Each row was made from one small tree. The marks that hang from a mark follow it in brackets, in the order of their numbers. Every link used is in the known rows. Write each row's tree.
In the rows, 128 means zero.
Known rows
q_562{q_286}: [103 115 149 122 152 154 149 131 161  97 112 134 135 129 104 120 103 172
 140 117]
q_562{q_40}: [ 87 108 148 157 157 167 145 122 131  99 115 116 175 104  91 102 105 188
 135 108]
q_286{q_752{q_591} q_822{q_40}}: [148 154 142 157 133 171 130 128 126 104  53  93 181 125 100 128 166 183
 114 111]
q_591{q_562{q_286}}: [129 125 131 102 146 139 143 136 158  92 135 136 134 118  97 115 118 161
 141 121]
q_158{q_562}: [103 127 178 140 176 161 154 120 117 102 113 137 153  81 103  87 102 197
 142 130]
q_158{q_562{q_286{q_752{q_40{q_822}}}}}: [111 156 174 119 153 140 179 125 155  82 126 168 153  99 129  74 118 172
 108 145]
q_40{q_822{q_286{q_752} q_591}}: [141 144 141 133 118 135 145  92 201  59  65  88 143 112 103 132 127 204
  99 169]
q_158{q_562{q_40 q_286{q_752{q_591} q_822}}}: [119 142 139 133 166 142 138 145 155 107 118 154 186 144  95 108 152 187
 145 104]
q_40{q_822{q_286 q_591{q_562}}}: [155 138 127 118 106 111 146 102 181  51 111  80 137  96  95 125 110 186
  87 164]
q_286{q_822}: [117 109 175 143 130 164 130 119 140 101  81 130 171 114  98 124 128 171
 132 119]
q_752{q_40}: [119 113 169 144 148 168 164 109 113  90 115 122 158 100 121  98 109 170
 114 124]
q_752{q_286 q_591}: [155 124 170 111 173 175 159 135 100  88 130 100 146 123 117 121 128 174
 117 115]
q_591{q_562}: [137 124 145 122 148 153 138 116 127  94 123 123 146  89  95 108 125 169
 137 126]
q_822{q_40 q_286{q_752} q_591{q_562}}: [169 165  96 144 128 134 148 102 170  76  61  50 154  99  77 131 133 208
  97 152]
q_822{q_40}: [103 132 155 160 149 173 156 123 118 103  77  87 163  92  98 106 101 191
 108 115]
q_591{q_562{q_40 q_286}}: [107 120 116 121 150 135 146 140 158  95 152 129 162 121  83 103 110 165
 137 106]
q_286{q_752 q_822{q_591}}: [143 116 139 150 126 152 110  97 182 103  60 115 178 111  97 141 154 200
 141 151]
q_158{q_562{q_40{q_822} q_286}}: [ 67 132 161 134 161 131 165 145 160  89 149 150 170 103 104  77  84 187
 114 123]
q_822{q_40 q_286{q_752} q_591}: [141 156 116 161 133 151 156  98 174  81  36  45 156 113  85 139 120 222
  97 146]
q_40{q_822{q_286{q_752}}}: [130 157 166 123 126 152 156 104 175  66  65 108 138 119 104 115 127 183
 101 143]

Write each row's tree
[105 129 140 133 130 135 142 125 138  81 148 124 176  83  94  87 116 166
 106 126] -> q_591{q_562{q_40{q_822}}}
[163 129 137 133 125 144 150 135 133  94  98  60 194  90  84 129 129 180
  75 143] -> q_752{q_286{q_822{q_40 q_591{q_562}}}}
[151 138 148 105 147 143 160 151 106  69 175 102 172 102 108  98 133 158
  87 118] -> q_752{q_286 q_591{q_562{q_40{q_822}}}}
[ 77 118 133 144 154 114 152 133 187  85 150 128 175  95  99  93  82 209
 112 148] -> q_158{q_562{q_40{q_822{q_591}} q_286}}
[154 100 172 135 130 159 161 118 134  85 110  98 189 111 117 127 124 173
  80 150] -> q_752{q_40 q_286{q_822{q_591}}}
[157 133 155 134 137 165 114 116 139 100  77 130 165 135 105 135 175 176
 142 119] -> q_286{q_752{q_591} q_822}
[146 154 126 119 126 123 154 129 138  53 145  86 153 124  96 107 125 168
  83 115] -> q_752{q_591{q_562{q_40{q_822{q_286}}}}}
[120 142 161 125 175 155 176 123 142  98 120 162 155 110 118  83 121 182
 133 130] -> q_158{q_562{q_286{q_752{q_40}}}}
[142 144 123 102 148 142 139 127 169  98 113 145 137 121  92 113 145 166
 153 129] -> q_591{q_562{q_286{q_752}}}
[166 123 156 108 125 130 172 119 132  59 161  95 166  77 124 102 117 165
  63 169] -> q_752{q_40{q_822{q_591{q_562}}} q_286}
[156 136 134 143 135 149 160  85 169  67  71  83 151 119 108 127 128 200
 100 154] -> q_822{q_286{q_752{q_40}} q_591}
[158 129 135 109 170 157 157 144  92  84 168  96 173 111  97 107 135 167
 112 103] -> q_752{q_286 q_591{q_562{q_40}}}
[ 94 127 126 136 159 157 145 130 174 107 104 138 166 137  90 110 126 185
 148 109] -> q_562{q_40 q_286{q_752}}
[ 98 130 125 115 128 121 150 145 170  79 159 137 165 110  92  93 110 159
 111 121] -> q_591{q_562{q_40{q_822} q_286}}
[113 147 121 113 130 126 144 137 181  84 136 147 167 112  90  99 135 165
 122 124] -> q_591{q_562{q_40{q_822} q_286{q_752}}}
[130 137 124 163 132 147 159 104 160  75  58  36 153 109  88 131  90 215
  85 140] -> q_822{q_40 q_286 q_591}
[141 122 119 112 112 107 152 119 181  65 158 121 148 100 121 107 113 161
  88 160] -> q_752{q_40{q_822{q_591{q_562{q_286}}}}}
[116 118 123 156 119 135 134 132 186 102  74  83 178 129  92 142 110 193
 101 134] -> q_562{q_286{q_822{q_40 q_591}}}
